Each row was made from one path, in order. Every step used is in the known rows, and no mark comes twice. Write each row's path.
Known rows:
gazitun > susem > futum > loda > mivig: -0.609  -2.631  -2.833  0.251  -2.002  -0.142  -4.495  -1.769  3.489  -2.840  0.169  0.298  2.601  -5.716  1.713  -0.659  -4.874  -1.753  -0.301  -4.145
loda > mivig > reve > gazitun > futum: -1.902  -3.209  -2.426  3.239  -1.724  -0.361  -0.393  -1.769  3.130  -3.103  0.175  4.909  2.709  -1.159  -0.649  1.742  -3.123  -2.730  -1.201  -3.710
futum > sazi > gazitun > susem: -3.680  -2.074  -0.945  -0.053  -2.826  -1.457  -8.580  -0.916  1.473  -5.410  0.224  0.847  0.712  -2.817  -4.134  2.835  -3.997  -0.615  -1.506  -4.793
loda > mivig > reve > gazitun > susem > futum: -0.645  -4.276  -0.950  5.224  -3.915  -0.439  -0.187  -2.351  2.988  -3.326  0.511  3.996  2.265  -4.206  -1.135  1.646  -3.795  -1.909  0.981  -2.262
susem > futum > loda > mivig > reve > gazitun: -0.386  -1.372  -1.791  4.100  -0.032  -0.577  -1.232  -2.354  3.805  -3.309  2.349  2.949  2.253  -3.752  0.620  -0.477  -1.694  -3.684  -0.442  -1.924
futum > gazitun > mivig > reve: -3.842  -4.143  -1.032  -1.585  1.497  -1.537  -2.726  1.351  2.838  -3.327  1.644  3.789  0.760  -1.003  1.156  3.410  -2.406  -0.720  -1.223  -6.318
susem > futum > sazi > gazitun: -1.753  -1.740  -0.043  1.995  -1.741  -0.479  -7.416  -1.065  1.530  -2.698  2.054  -0.663  -2.132  -4.064  -4.041  0.928  0.149  -2.534  -2.063  -3.037
gazitun > susem: -3.327  -3.874  -2.114  -1.008  -0.631  0.186  -4.806  0.241  1.743  -4.729  0.057  0.063  4.923  -3.184  -0.458  2.562  -4.574  -0.136  -0.307  -5.389
sazi > gazitun > futum: -3.977  -2.893  -1.300  -0.012  -1.108  0.045  -6.622  0.169  0.859  -3.395  0.653  1.231  0.689  -1.265  -1.944  0.525  -1.802  -2.456  -3.428  -5.835
gazitun > susem > futum: -1.852  -4.260  -1.011  0.567  -1.295  0.857  -4.564  -0.476  1.388  -2.702  0.603  -0.340  1.953  -5.045  -0.982  1.508  -2.965  -0.847  0.194  -3.897
reve > gazitun: -3.037  -2.445  -1.584  1.135  1.162  0.389  -3.151  -0.043  1.856  -5.174  2.700  -0.251  4.373  -1.247  -2.001  2.554  -2.592  -1.560  -0.648  -4.694
mivig > reve > gazitun > susem: -3.671  -3.233  -0.812  2.397  -0.564  -0.682  -2.498  -0.821  1.908  -5.881  1.020  3.586  4.533  -1.842  -2.231  3.599  -4.182  -0.948  0.578  -3.422
sazi > gazitun > susem > futum: -2.732  -3.915  0.160  2.149  -3.338  -0.104  -6.534  -0.475  0.525  -3.683  0.946  0.296  0.223  -4.335  -2.485  0.548  -2.482  -1.674  -1.083  -4.602
reve > gazitun > futum: -3.635  -2.469  -1.675  0.602  0.912  1.308  -3.853  -0.657  1.235  -3.541  1.400  1.021  1.553  -0.724  -2.434  2.200  -2.997  -1.889  -1.567  -4.848
loda > gazitun > susem > futum > mivig: -1.579  -3.884  -1.844  3.781  -1.786  1.205  -6.147  0.725  1.544  1.077  1.110  1.072  -0.102  -5.415  -0.284  1.420  -5.395  -1.877  -0.945  -2.752
susem > futum > sazi > gazitun > mivig: -1.854  -2.751  -0.902  -0.498  -3.361  0.183  -6.374  0.136  1.582  -1.369  1.638  -0.880  -3.852  -4.629  -3.476  1.072  -1.061  -1.490  -1.496  -4.194
mivig > reve > gazitun > susem > futum > loda: -2.905  -1.429  -0.211  2.718  0.707  0.097  -4.187  -2.223  1.939  -4.457  2.078  2.859  1.491  -4.067  -1.393  0.987  -3.253  -2.469  0.558  -1.839
sazi > gazitun > mivig > reve: -3.523  -3.874  -1.422  -0.231  -2.404  -1.092  -3.389  1.749  1.772  -3.758  1.144  2.890  1.941  -2.126  -0.784  1.385  -1.859  -1.709  -1.615  -5.686
mivig > reve > gazitun > futum > sazi: -3.273  -1.105  -1.021  1.613  0.632  -0.262  -4.006  -2.111  2.108  -3.278  0.931  3.947  -0.715  -1.206  -4.323  3.496  -2.007  -2.162  -1.280  -1.981
loda > mivig: -0.776  -3.715  -3.614  0.287  -1.576  -0.548  -1.919  0.142  3.865  -3.589  0.453  0.201  5.704  -2.813  1.633  1.272  -3.277  -1.333  -1.176  -5.601
susem > futum > loda > gazitun: -2.329  -2.116  -1.557  1.948  2.535  1.007  -6.022  -0.075  2.748  -0.580  2.240  -1.479  2.585  -3.503  0.474  -0.530  -1.796  -2.953  -2.959  -2.836

Write each row's path:
-1.296  -2.288  -1.282  3.279  -1.867  1.373  -4.744  -0.493  0.809  -2.040  2.555  1.530  -1.477  -5.238  -2.023  1.794  -5.275  -1.767  1.382  -3.123
reve > gazitun > susem > futum > mivig
-0.942  -3.858  -2.973  1.602  -1.470  -1.528  -0.467  -0.173  4.105  -3.561  0.213  3.368  6.162  -2.779  1.705  1.461  -2.037  -2.041  -1.037  -4.105
loda > mivig > reve
-2.484  -3.100  -1.827  0.954  0.862  0.670  -3.497  0.852  3.025  0.655  1.506  1.326  1.342  -3.918  1.295  -0.080  -2.015  -2.715  -1.962  -2.597
susem > futum > loda > gazitun > mivig > reve
-2.294  -3.552  0.147  1.140  2.493  -0.361  -5.002  -0.242  1.907  -2.532  2.853  0.567  -0.796  -2.498  0.086  1.794  -0.512  -1.795  -1.829  -4.968
susem > futum > gazitun
-3.144  -2.404  -1.213  -0.709  -2.760  -1.667  -5.233  0.605  2.317  -3.518  0.948  2.850  -0.443  -2.594  -2.935  2.589  -1.664  -1.302  -1.676  -4.317
futum > sazi > gazitun > mivig > reve
-2.796  -4.205  -2.544  -1.792  -0.389  -0.059  -1.364  1.869  2.570  -2.756  0.746  2.158  3.602  -2.753  0.830  2.179  -2.227  -0.919  -0.316  -5.083
gazitun > mivig > reve
-1.555  -2.803  -0.876  0.135  -1.687  0.389  -6.279  -1.592  1.926  -2.325  0.426  -0.506  -0.534  -5.554  -3.064  2.544  -2.908  -0.602  0.099  -2.483
gazitun > susem > futum > sazi
-1.917  -2.832  -0.269  0.724  -3.423  -0.712  -4.722  -0.098  1.962  -1.443  1.464  2.295  -3.641  -4.555  -3.353  1.370  0.016  -2.073  -1.249  -2.761
susem > futum > sazi > gazitun > mivig > reve
-2.554  -4.611  -0.084  0.100  0.740  -0.752  -2.394  0.612  2.283  -1.217  2.077  3.280  -2.249  -3.032  0.872  2.259  -0.773  -1.435  -0.825  -4.878
susem > futum > gazitun > mivig > reve
-2.908  -1.604  -2.252  -1.842  0.716  0.404  -6.315  -0.872  2.121  -2.161  0.046  0.449  -0.301  -2.172  -2.592  2.591  -2.360  -1.324  -2.160  -4.003
gazitun > futum > sazi
-2.359  -0.878  -3.532  0.290  0.291  0.200  -3.831  -1.986  3.293  -3.828  0.895  1.680  2.115  -1.582  0.468  0.193  -4.840  -2.707  -1.901  -4.986
reve > gazitun > futum > loda > mivig
-1.659  -1.214  -1.773  -0.648  2.456  0.843  -5.534  -0.438  2.226  -2.604  2.573  -1.358  1.933  -4.524  0.660  -0.667  -0.934  -2.682  -1.383  -3.444
susem > futum > loda
-2.400  -3.695  0.344  3.942  -1.486  0.234  -2.263  -1.587  1.480  -3.693  1.599  3.156  1.614  -3.838  -2.605  2.380  -2.593  -1.702  0.956  -1.931
mivig > reve > gazitun > susem > futum
-2.485  -1.578  -2.639  1.970  -1.364  -1.672  -2.565  -2.246  3.948  -6.113  0.446  4.194  5.213  -2.671  0.429  1.581  -6.107  -1.840  0.300  -3.819
futum > loda > mivig > reve > gazitun > susem
-4.395  -3.641  -0.702  -1.027  1.360  -1.531  -6.208  -0.166  2.102  -5.299  0.908  1.710  2.050  -1.271  -0.074  3.767  -4.727  0.048  -1.118  -6.904
futum > gazitun > susem
-2.117  -3.780  -0.785  2.579  -1.778  0.570  -6.863  -1.308  2.407  -0.392  0.074  -0.638  -0.043  -4.315  -3.335  2.669  -3.856  -0.913  -1.465  -1.797
loda > gazitun > susem > futum > sazi
-2.120  -1.337  -1.866  3.368  0.795  -0.322  -2.616  0.531  1.790  -3.356  3.194  4.312  2.075  -2.620  -1.041  2.420  -3.088  -2.665  0.214  -3.062
futum > mivig > reve > gazitun
-1.329  -1.450  -4.146  -1.143  0.623  -0.756  -3.929  -0.493  4.289  -4.228  0.969  0.117  5.753  -3.104  2.701  -0.163  -3.788  -2.176  -1.634  -5.456
futum > loda > mivig
-3.079  -3.392  -2.488  -1.076  -0.501  1.026  -2.225  1.209  1.870  -3.725  2.092  -0.555  2.543  -1.726  -1.410  2.634  -4.038  -0.528  0.075  -5.884
reve > gazitun > mivig
-3.419  -2.662  -2.215  0.523  0.676  0.707  -6.805  -0.672  2.535  -0.169  -0.299  0.296  0.473  -1.264  -2.824  2.876  -3.223  -1.837  -3.732  -3.045
loda > gazitun > futum > sazi
-3.743  -3.207  -1.344  1.049  -0.632  0.192  -4.105  -0.611  1.605  -5.804  1.280  0.543  4.221  -1.838  -2.355  3.249  -5.260  -0.413  0.243  -4.867
reve > gazitun > susem
-1.922  -3.861  -2.137  3.511  -3.233  -1.320  -0.652  -1.710  3.374  -5.422  -0.048  4.578  5.187  -2.320  -0.695  2.938  -5.383  -1.040  0.727  -3.798
loda > mivig > reve > gazitun > susem
-0.014  -1.808  -3.073  0.568  -0.199  0.103  -3.791  -1.217  3.879  -2.242  1.453  -0.540  2.760  -4.993  2.241  -1.343  -2.261  -2.790  -1.296  -3.968
susem > futum > loda > mivig
